What can hang from each mark:
favuge: faves gafo magil mitog noti
gafo: favuge revase
vidi: favuge revase
revase: faves vidi
lered: magil
valas: revase
mitog: favuge
magil: bemi lered revase tomeg
noti: favuge revase
faves: revase

Every row comes from one small tree of marks. The marks that hang from a mark follow it in brackets, in alphabetical order. Every link used is in the known rows. Which tree was each row made from?
Known rows:
mitog{favuge{gafo magil noti}}: [ 15   7 -18  -1  -7  -1 -23  35   2 -15 -21  20 -21  12   3   6   5   9
 -21 -16  14  -1  10  19   7   1 -19  17 -10  25  26  12  -3  20   3  -9
 -19 -17  -8  17  25   7  40 -14 -16  24 -10  -7 -31  -2 -35 -22 -11   1]
noti{revase{vidi{favuge{magil}}}}: [ -8 -10   2   8   1 -22  -7  -5   3  21   8 -22  15 -15 -12   2  15  -9
   6 -28  14  -9  -1  -7  17 -21   6  17  -8  -5  -7  -6  -8   0  -1  -2
 -21  14 -20  15  -9  18  -2   9  -1  -5  18  19  12   4  -5 -22   6  24]
noti{favuge{gafo} revase{faves}}: [-23 -17   1  -6  -9  20  -6   1  14 -21  21   2 -30  -9   3   0 -14  -1
  -2  16 -10  -7 -10 -11 -21 -14  -6 -32  -2  22 -25  13   5   3  12   1
  -2  -9  27 -19   1  -7  17   4  -1  14 -28 -25 -10  14 -10  20   4  20]
noti{favuge{faves} revase{vidi}}: [-37 -17  -7  -5  -7  17   0   5   9 -16   8 -14 -16 -18  -7  -9   3   7
 -14   3  -8 -12   0  -8 -26 -17   7 -43  18  10 -27  -3  24   1  10   1
   7 -12  -1 -22 -18  -4  25   3  -2   0 -23  -3   3  15 -10  -4  13  18]
valas{revase{faves vidi{favuge{mitog}}}}: [-11 -10  10 -10   0  -9 -44 -16  -5 -26  22 -18  26 -14  -4   1 -16  -3
  24 -22   6  -5   3 -16   5 -14  26  16 -19   6 -17 -22   3 -12  22  11
   5   5  14  15  -7 -16 -31  -6  -3  -1  18  11  38  20 -11  12   4   7]
gafo{favuge revase{faves}}: [-12   6  17   0   1  -4  12  -9   4 -13  22  -5   3  18   0  15 -13  -8
  12  14 -18   0 -19   1   2  -2  15  -5   6   8 -22  15   0  -2   2   5
  -6   1  13  -2 -11 -11  -3  -8  14  -4 -11 -12  -1  -4  -2   2   5   4]
lered{magil{bemi tomeg}}: [  6  -1  -5 -12  -7  14  58 -25 -25  37  -1   7  -8  -3  -8  -4   6  -8
   3  28 -22  30 -15   0  19  34   1  15   3 -19  11   6  -6 -11  -8  -4
  17 -19   2 -30   7   4 -37  26   5   1  -3  -8   0 -23  37  15  -2 -33]
mitog{favuge{gafo magil}}: [ 19   8 -10   2  -1 -13 -10  26   1  -2 -24  10  -5  20  -7   6   3  -4
 -15 -19   9   0   5  20  26   1 -18  27 -11  22  21  19 -13   7  -8  -4
 -15   0 -19  23  17   9  23  -6 -22  10   5  -3 -21   8 -33 -24 -15  -2]
magil{bemi tomeg}: [ 22  -5   8  -6  -5  12  42  -8 -16  25 -14  15   1  10 -10 -14   6  -2
   0  17 -27  12 -10   2  18  28  -1  13   7 -15  19   7   3 -11 -12  -6
  17  -7  -2 -21   5   4 -29  26  15  -6   7  -4  12  -9  27   3  -6 -29]
vidi{favuge{magil mitog}}: [ 24   5  11   1 -17 -26  -9   2   4   9  20  -9  23   6   4  22   5 -28
   8 -31  10  -1  -2   4  28 -15 -16  16 -27  12  11 -15 -24 -12 -15  10
  -5  32  -3  41 -11   3 -29  -2 -14 -30  20  15   4  11  -8 -17  -2  -3]
noti{favuge{mitog} revase{faves vidi}}: [-33 -17  -6 -22  -5   8 -10  -9  -4 -31  35 -32  -4 -15  -1   5  -2 -12
  -5   9  -7 -11  -2  -7 -14 -22  30 -30  -4  20 -44 -25   7  -2  24  10
   2   1  25  -2 -10 -19  -4  -3 -14  -4   0  -2   6  34 -19  27   6   6]
gafo{favuge{faves mitog noti} revase}: [-16  16  -9 -10  -5  12   2  20  13 -47  34   4 -22  -1  18  30   1  -4
  -6  10   4   3  -9   5 -38 -10  -3 -39  10  18 -16 -14  19   2   1   9
  15 -25  28  -3 -24 -17  40 -31  -8  -3 -53 -15 -25  -6 -15  -8  -4  -6]
faves{revase}: [-10  13  -7  16  -1   0  17   7  11  16  -3  -2  16  10  -3   2  -4  -3
  14   1 -10   4  -5   2  11   9 -11   7  18  20 -10   9  14 -19 -14 -15
 -19   3  -9  -8 -11   3   3  11  12  -7   8  -7  -4   3  10 -11  -7  -4]
revase{faves vidi{favuge}}: [ -1  -9  17  -2   3  -7 -27 -15 -10   4  -5  -8  11  -6   5  -9 -10   7
   9 -14   0 -14  -2  -8   4  -2  18   4 -11 -18  -5  -5 -19   9  10   7
   1  21   2  17   0  -4 -29   0   5   4  28  22  27  -2  10  12  16  18]
vidi{revase{faves}}: [ 23  -5  12   1   7   1 -11  -5  19   5 -18  -1  14   6 -11  -8 -21 -12
  24  -6  -7   1 -15  -5   6  20   8   5 -15   2  -5  12 -11 -13   7   7
 -15  31  20  16  -8  -1 -24   2  20   3  21 -12   1   9   7  -5   2  -9]
faves{revase{vidi}}: [-23   7 -10   8  10   0   3   5  -1  14  -3 -14  22  -1 -10  -8   2   4
   6  -1  -3  -5   3   4   4   5  12   4  23   9 -16  -1  19  -6  -7 -13
 -19   2 -21  -9 -12   3   8   3   7   6  15  12   4   7   9  -1  -1  -4]
valas{revase{faves}}: [ -9  -3  19  11   1   1 -14 -14  13 -11  -4   9  17  14 -15  -5 -25   5
  22  -6 -23   4  -8  -9  21   6  10  18  -3  25  -6  15  12 -14  10   6
  -9  -4   3  -3  -3  -7 -23   4  22   7  17 -15  22  15 -10  -6   0  -7]
mitog{favuge{faves gafo magil{bemi}}}: [ 23 -10 -22 -12  -8   2   0  10  -9 -21 -21  14 -19   7  -7   8  11  -3
 -43 -15  12   1   8  20  18   2 -13   6 -16  10  31  19  -5   7  -2  -5
  22 -15 -14   3  24  16  29  -6 -27  14 -20 -12 -16  -8 -27  -6  -6 -27]
noti{revase{faves vidi}}: [-21  -6  -1  -5  13   0  -3 -13  -3  -9  -1 -17   8  -9 -13  -8  -3   6
   9   3  -9  -5  -4  -6   3  -5  33   3   4   1 -27  -3   8   2  18  -2
 -16   4   0  -8   5  -6   4   2   7  10  19  -1   6  13  -3  13  10   8]
revase{faves vidi}: [ -4  -5  15  -5  11  -2 -12 -10  -9  -4 -10  -5  11  10  -5 -15 -11  10
   5   0 -12  -9  -2   3  12   9  26   9   0  -4 -12   2  -3   5  10   6
  -2  16 -11   7   5  -6 -16  -3   7   7  34  13  12  11   0   9  10  -4]
gafo{revase}: [ -1  25   8  14   8  -9  20   2  10  15  -4  -5  13  19  -4   6   2  -5
  10   1  -7  11 -17   6  12   2  -7   8  12  17  -2   9   7 -11 -15  -1
 -20   4  -2  -3 -20   5   8   6  15 -13  -5 -11  -7   5   0 -25  -7  -4]
magil{revase{faves} tomeg}: [ 20  -1  16   1  -7  -1  16 -13   1  15 -15  16 -12  26   7 -15   1   2
   7  28 -18 -17   4 -10   7  13  -1   3  -1 -25   2  12 -17   8  -1  -2
   3  17   4  -4  19 -14 -39   5  21 -13  28   2   7  -6  19  21  -4  11]
gafo{favuge}: [  6   6  29  12  -5   3  14  13  12   7   0  14   8  24  -4   1 -20  -1
   1  10 -26   2  -9   7   6   6  -6  -3  19   4 -15  13  -2  -8 -16   9
   1  11 -14   9 -21  -9  -9  -6   6 -15   5  -1   3  -1   1 -13   3  -8]
mitog{favuge{faves{revase{vidi}} magil}}: [-22  -2 -40  -2  -5 -14 -12  10  -5 -13 -15 -18   0  -6 -11   7  20  -3
 -16 -28  23 -17  15  12  16  -7  14  10  -1  21   0   6  16   7   8 -22
 -14 -11 -31   7  16  11  33  -7 -15  16   6  12  -9   2 -27 -17  -3   5]
revase{faves vidi{favuge{gafo magil}}}: [  4 -18  10 -12   6 -17 -34 -12 -13  -4   5  -3  -2 -10  -3   0  -6  -1
  -1 -20  21 -19   0   1   9 -13   9  12 -28 -10  10   9 -20  15  11   8
   1  18  -6  19  12   8  -4  -9  -9  19  20  27  11  -2  -5  12  10  18]
mitog{favuge}: [ 15  14  -7   9 -10  -2   0  18   8   5 -31   6  10  21  -3  -1  -2   3
  -5 -16  -9   6   7  11  19  14  -8  21   3  14   8   3 -13  -3  -8  -3
 -15   3 -14  19   7  -7   2   2  -5 -10  13 -12  -1   7 -13 -18  -7  -5]
mitog{favuge{noti}}: [ 10  10 -13   9  -8   6 -12  27   4  -6 -30  16  -9  14   9   2   0  15
 -10 -12  -4   5   9  12  -1  14 -10  10   2  18  18  -1  -2  10   0  -7
 -16 -14  -2  13  14  -7  20  -7  -1   5   1 -15 -13  -1 -18 -19  -8   1]
noti{revase{vidi{favuge}}}: [-12  -4   2   9   5  -7  -7  -2   5  17   0 -17  15 -19  -6  -6   1   5
   9 -15   3  -2  -3 -14  -6 -11   5   0  10 -12 -14 -13  -6  -2   0   1
 -13   7  -4   6 -12   5   2  12   1  -5   8   9  19   2   8  -8   8  26]
lered{magil{revase{faves} tomeg}}: [  4   2   6  -3  -5   3  32 -30 -10  25   0   9 -18  17  11   0  -2  -4
  11  39 -15   4  -2  -9   9  20   4   9  -8 -30  -2  12 -20  10   6   3
   3   2   7 -13  23 -10 -49  12   9  -5  19  -3   0 -22  27  32   0   9]
magil{bemi lered revase tomeg}: [ 29   1  14  17  -1   4  54 -16 -15  28 -10  22  -5   9   7 -14   8   1
  -8  41 -18  10  14  -3   0  21 -11   5  14 -41  23   6  -6  -4 -21 -11
  25   0 -11 -24  16  -6 -27  14  20 -19   3  -9   8 -24  38  19  -9 -27]

Write each row's tree:
[-19  -8 -14  -9 -28  -1   8   4  15 -25  34 -19 -18  -5  -3  26  15 -29
 -15  -7   1  -8  -3   0  -1 -32 -14 -33 -13  37 -18  -7  12  -9  -2   5
   5  -4  10   6 -19  -3   9  -3 -18 -19 -23  -8 -17  26 -32 -13   2   0] -> noti{favuge{faves magil mitog} revase}
[ 21  -6  14  -2   2  10  33 -46 -12  13   5   8  -4  20   9   3  -7  -7
 -16  24 -17  13   1   6  23   6   8   6  -8 -33  -3  20 -26   2  -4   8
  16  14  -4  -7  13   2 -41   6  -2 -11  22 -14  11 -24  19  45   3 -22] -> lered{magil{bemi revase{faves}}}
[ 19  -1   7  -1  -4  14  58 -29 -17  43  -5  16 -10  13   2  -8   6  -3
  -6  40 -16  19   1  -1  14  22  -7   9  10 -41  11  11 -15  -1 -16   0
  20  -1  -7 -26  10   3 -42  23   3 -18   6  -3   4 -33  37  27  -5 -21] -> lered{magil{bemi revase tomeg}}
[ 20   5  12  -2  14 -10 -14  12  -1  -8   7  -3  12  18   2  -1   5  -4
 -21   3  17 -13  23  18  11 -26  -7   7   0  -7   1  -8 -12  11 -11  12
   1  27 -23  32   6  -1   8 -20 -32 -16  23  23 -13  17 -24  12 -12  -5] -> favuge{gafo magil{revase{vidi}} mitog}
[ -1  29  -8  -7   9   0   5  18  10 -16  17  -5   9   6   2  18   0 -10
   5   4   9  14 -14   9  -8 -12 -17  -2   3  27  -1  -9   7 -12 -14   5
  -1  -4  19   0 -15  -5  26  -8 -15  -9 -25 -13 -25  16 -12   0 -19 -12] -> favuge{gafo{revase} mitog}
[ 11   7  12  16  -2  -7  26 -17  -6  10  -8  18 -10  11  12 -10  -1   3
  12  43 -13  -5  12 -13  -6  21  -2   5  -2 -33   9   9 -14  10  -3 -11
  13   4   2 -13  26 -21 -30   2  24  -8  14  -6   2 -15  27  22  -2   3] -> magil{lered revase{faves} tomeg}
[-14  13  -8  -9   9 -10 -21   5  -8 -12  24 -18   9 -16  20  11  14  -2
   9 -16  26   2   2   1 -23 -21   9  -5   1   0  -4 -34   6   5   7   7
  -6  -6  23   7 -18  -4  19 -13  -8  -5 -19  11  -1   0  -3  -3   0  13] -> gafo{revase{vidi{favuge{mitog noti}}}}
[ 17  -4  12   8  14   5  45 -21 -29  26 -10  10   4  -3   1 -24  11  13
 -13  42 -14   5  23   0  -7  15  11   7  19 -53  17  -5  -1   3 -12 -11
  28  -1 -23 -23  19  -7 -18  11  16 -12  11  11  15 -21  31  24  -4 -26] -> magil{bemi lered revase{vidi} tomeg}
[ -2  11 -14 -15  -3  22 -24  32   9 -45   1  18 -28  -7  16  13  -3  12
 -13   8  13   4   4   2 -37   0 -24 -32   0  22   9 -13  13   6   1   5
  22 -23  27  -2   1 -10  39 -25 -17  10 -39 -13 -32   3 -13   3  -3 -14] -> favuge{faves gafo mitog noti}
[-14   8 -29  -8  -8  15  -4  22  18 -35  10  -1 -18 -12  11  18   9   1
  -1   3   2   5  -1  -8 -32  -7 -11 -30   1  23 -12 -26  18  -1   7  -2
   1 -22  28 -10  -6 -10  32 -14  -9  -3 -33 -23 -27   8 -13  -8  -1  -1] -> favuge{faves mitog noti{revase}}
[-14 -16  11   9  -4 -17 -32 -10   5  -5   0  -6  13 -14 -15   0   0   3
   8 -40  15 -12   6  -7  15 -16  10  11 -13   3  10   3  15  -4   8   6
   2  -4 -25  12 -12  12  -7  -2   6   9   7  20  28   0 -15 -30  11  14] -> valas{revase{vidi{favuge{faves magil}}}}
[ 32 -12  16   2  -2  -7 -23 -11  20  16 -10  -6  16 -11   2  -3 -22 -13
  30 -23   3   0 -15 -15  -5  11   0   3 -28 -13   2   5 -28 -13   7   9
  -9  37  32  23 -11   0 -39   4  18  -4  17  -6  18  -6  18  -2   7  16] -> vidi{favuge revase{faves}}
[  3   0   9  15   9 -22 -15   1 -15  10   8   5  10 -22  -2  -3  -3   2
  -3  -9  25  -2  11   0  -2  -9  -9  14 -11 -17  16   0 -10   9  -7  -4
   6   6 -22  13   7   9  17  -7  -6  13  -1  19   1  -9   7  -5   6   5] -> revase{vidi{favuge{gafo magil{lered}}}}
[-27  -5  -4 -12  -5  10   2   7   6 -13  30 -28   3 -13  -3  -1   3  -8
  -7   7  -6  -3   4  -1 -15 -25  11 -28  10  21 -39 -25  13  -8   7   9
  -2   1   8   1 -23 -12   7   3 -16 -13  -8  -1   1  34 -19   5  -1   7] -> noti{favuge{mitog} revase{vidi}}
[  5 -14  -5   2  -4   2  22  -7  -4   1   4   2  -9  -3  -8   8  17  -7
 -13  -7  -6   9  -2   9  18  -5   2  11  -2   9   6   5   9  -1  -1  -8
 -15 -11  -5 -13   0  19  17   5   8   2  -7 -14 -11  -8  -9 -16   1 -21] -> favuge{magil{bemi} noti{revase}}
[-17   0  -8   9   1  -9 -10   2  -3  19   6 -15  23 -18   1  -5  -2   2
  16 -16   9  -8   3  -8  -1  -3   3   0  11  -6  -8  -8   2  -7  -6 -12
 -11   6 -11   0 -10   4  -4  11   4  -2  12  19  21  -3  22  -1   4  22] -> faves{revase{vidi{favuge}}}
[-14   8  -7 -14  13 -16  15   5 -17  13   2 -10  -6  -5 -17  -5  21  -2
   1  10  15  -4 -13   8   5  -4   8  13   5   1  13   4  21   8   2  -5
  -7 -13 -10 -16   8  13  24   3  -2  24 -14  19 -18   3   1 -11 -11   5] -> favuge{gafo{revase{vidi}} magil{tomeg}}
[ -4 -16  21  16   3 -24 -26 -11   4  11   4  -9  30  -6 -19  -7  -5   3
  14 -41   7  -8   3  -7  32 -14  10  33 -12   9   5   4   6  -7   5   6
 -16   8 -29  20 -14  12 -18   5   9   2  25  17  33   5 -15 -31   6  11] -> valas{revase{vidi{favuge{magil}}}}
[  9   5   8  -5   1  -8 -21   3  -6   2  10 -15  28  -7   5  -1  -3  -5
   7 -17   7  -3   3  -2  -2 -10   4   4  -6  -7  -6 -30 -15  -7  -7  12
  10  21   3  28 -15  -8 -18  -5 -18 -21  18  22  17  11   1   2   2   3] -> revase{vidi{favuge{mitog}}}
[ 19 -22  14 -15  10   8  22 -34 -27  10 -12   3  -6  10   5 -29   8  11
 -10  32 -17 -12  13   1   7  11  28   4   4 -49   5   4  -7  15   8   1
  26  12  -6 -15  26  -7 -40  11   8  -3  27  15  24 -11  22  42   1  -9] -> magil{bemi revase{faves vidi} tomeg}
[-23 -16  -9  -3 -17   6   1  14  20 -20  19   2 -35 -10  -6  10   8  -9
 -20  -1   5 -12  -2  -2 -15 -27 -28 -40  -3  30  -7  19  16   2   3   2
   5 -15   4 -15  -8  13  37  -1 -13  10 -42 -16 -27  10 -24 -13   4  17] -> noti{favuge{faves gafo magil} revase}
[-19   0 -25   8 -13   4 -18  13  14 -10   5  13 -19 -22  23  12   2   6
   8 -11  14 -10   1 -14 -33   1 -21 -26   5   4   7  -3  11   4   2 -18
   0 -21  18 -13  -5   6  20  -2  12  10 -29  -5  -3 -23  17  -5   7  21] -> vidi{favuge{faves{revase} noti}}
[-19 -10  17   5  13   1 -21 -14  -2 -14  -7  -5  20   5 -22 -13 -20  14
  19  -7 -14  -3  -1  -4  17   4  35  21   1  13 -14   4  18  -5  19   5
  -8  -5 -10  -2  -2  -7 -17  -1  19  16  25  -1  29  19 -13   1   7  -3] -> valas{revase{faves vidi}}
[ 10  18  -7  -9   4  19 -17  35   5 -25   6  16 -10   6  11   6  -8  10
  -1   8   6   7   3   5 -19   4 -23 -10   5  21   6 -19   3   3  -3   7
   4 -13  23   5  -1 -10  24 -19 -16   5 -19 -11 -26   8 -13   3 -10 -15] -> favuge{gafo mitog noti}
[-23  14  -7  -3  27  10 -13  18  -4 -12  -2   3  -9  -7   3  -7   1  23
  -5   7  14   3  -5   8 -28  -3   4 -10  22   8   2  -4  23  14   5  -1
 -10 -23   7 -18  -3   7  56 -11   2  25 -34  -1 -22  -2  -7  -4  -4   6] -> favuge{gafo{revase{vidi}} noti}
[  2  -9   8   2  -3 -18 -21  -8  -4   5  -6  -8   4  -8  -5   0  11  -4
  -9 -31  20 -15   5   0  10 -12  -1  -2 -12 -10  13   0 -10   8  -2   5
   7  17 -24  21  -7  14  -4  -3  -2  -1  12  32  14  -6  -5 -18  16  12] -> revase{vidi{favuge{faves magil}}}
[ 30 -13  12  -6   0   0 -34   0  17   5  -7   5   5 -19   6  -6 -27  -6
  21 -15  11  -1 -11 -17 -19   8 -13  -7 -25 -14   8   8 -25  -7   7   8
  -1  27  41  15  -2   1 -13  -2   7  13  -3 -12   5  -6  14   9   2  20] -> vidi{favuge{gafo} revase{faves}}
[ 24  -8 -20  -7  -3   7  -6  16 -15 -15 -18  22 -22   7   2   5  11   7
 -36 -12   9   9  10  24  16   4 -10  19 -14  11  33  13  -3  14   3  -8
   4 -19 -10   4  26  13  31  -8 -20  25 -19 -11 -19 -12 -26  -7  -9 -26] -> mitog{favuge{gafo magil{bemi} noti}}
[ -7  16 -14  -5  -3  12   2  19  16 -19  13  -7  -3  -5   6  15   7  -3
   9   5  -1  12  -4  -3 -14  -5  -6  -9   6  27 -12 -25  10  -7   2   1
 -17 -14  22  -2  -9 -10  20  -7  -6  -8 -14 -20 -21  15  -9  -9  -6  -4] -> favuge{mitog noti{revase}}
[  1  24 -19  -1   6  -6  -1  23   9  -8 -15   1  -1  10   1   7   3   5
  -7  -6   7  12  -3  17   0   2 -10  10   5  29  12  10  -1   1  -8  -6
 -16 -15   4  -2   9   4  45  -2 -12  11 -26 -22 -20   7 -19 -16 -17   7] -> mitog{favuge{gafo{revase}}}
[ -2   0  10   2   7   2 -29   9  -3   7  -8   6   1 -13  12 -11  -4  19
   4 -14   9  -5   6  -2 -13  -1   2  -2   6 -16   8 -14  -7  11   6  -1
  -4  -3  -2   9  -8   2   3  -3   4   5   6  19  14 -11   8  -7  13  16] -> revase{vidi{favuge{noti}}}
[-21   9 -23   7   1  15   0  20  13 -14  -1  11 -12  -3   1   7  -5   8
  -1   8   3  -6  -6  -2 -22   4 -24 -24  15  20   0  15  21  -8  -8 -11
   8 -19   3 -23   1   4  35  -1  -3  15 -28 -12 -26  -5   5   1  -6   3] -> favuge{faves{revase} gafo}
[ 19  -6  -1   2  -7   7 -29  16  28   0 -15  14 -10 -24  15   0 -10   5
  13 -25  17  -3  -3 -19 -37  10 -22 -26 -14 -14  15  -2  -7  -4   7   3
   3   1  34  12 -17   6   5  -6  18   5 -23  -9  -1 -19  17 -20   7  18] -> vidi{favuge{faves noti} revase}
[  9  12   6   6  -4   4  43 -13  -2  45 -10  14 -10  23   7  -4   3   0
   8  34 -15  13   2  -5   7  21 -10   8  10 -29   5   9 -15   2 -13   0
   0   3  -8 -12   6  -4 -35  17   9 -14  12   0  -3 -20  29  16  -8   5] -> lered{magil{revase tomeg}}
[-31   3 -19   2   8   5   0   7   2  -5  -6 -11   5 -10  -6  -6   4  10
   0   0   3 -10   2   2 -11   4   8 -15  22   9 -15   0  27  -4  -2 -12
   0 -11 -16 -14  -8   5  21  -1   5   9  -2   9  -1  -3   4  -1   5  -1] -> favuge{faves{revase{vidi}}}
[ 16   3   4   9   0   7  51 -15 -24  24  -7  14   0  -7  -6  -9   4  -1
   3  34 -21  23   0  -3   4  30  -1  12   9 -23  21   1   5 -14 -13 -14
  25 -17  -2 -34  13  -3 -24  20  21  -1  -8 -10   3 -15  39   4  -4 -41] -> magil{bemi lered tomeg}
[ 16  -9  14   3   7   1  20 -42 -19  33   6  -2  11  -4  14  -9   3   5
 -15   5   5  11  11   1   9  -6   5   8   3 -59  -1   0 -30   6  -8  11
  20  18 -18   5  -2  12 -33  12 -11 -19  20  16  28 -31  27  33   5  -1] -> lered{magil{bemi revase{vidi{favuge}}}}
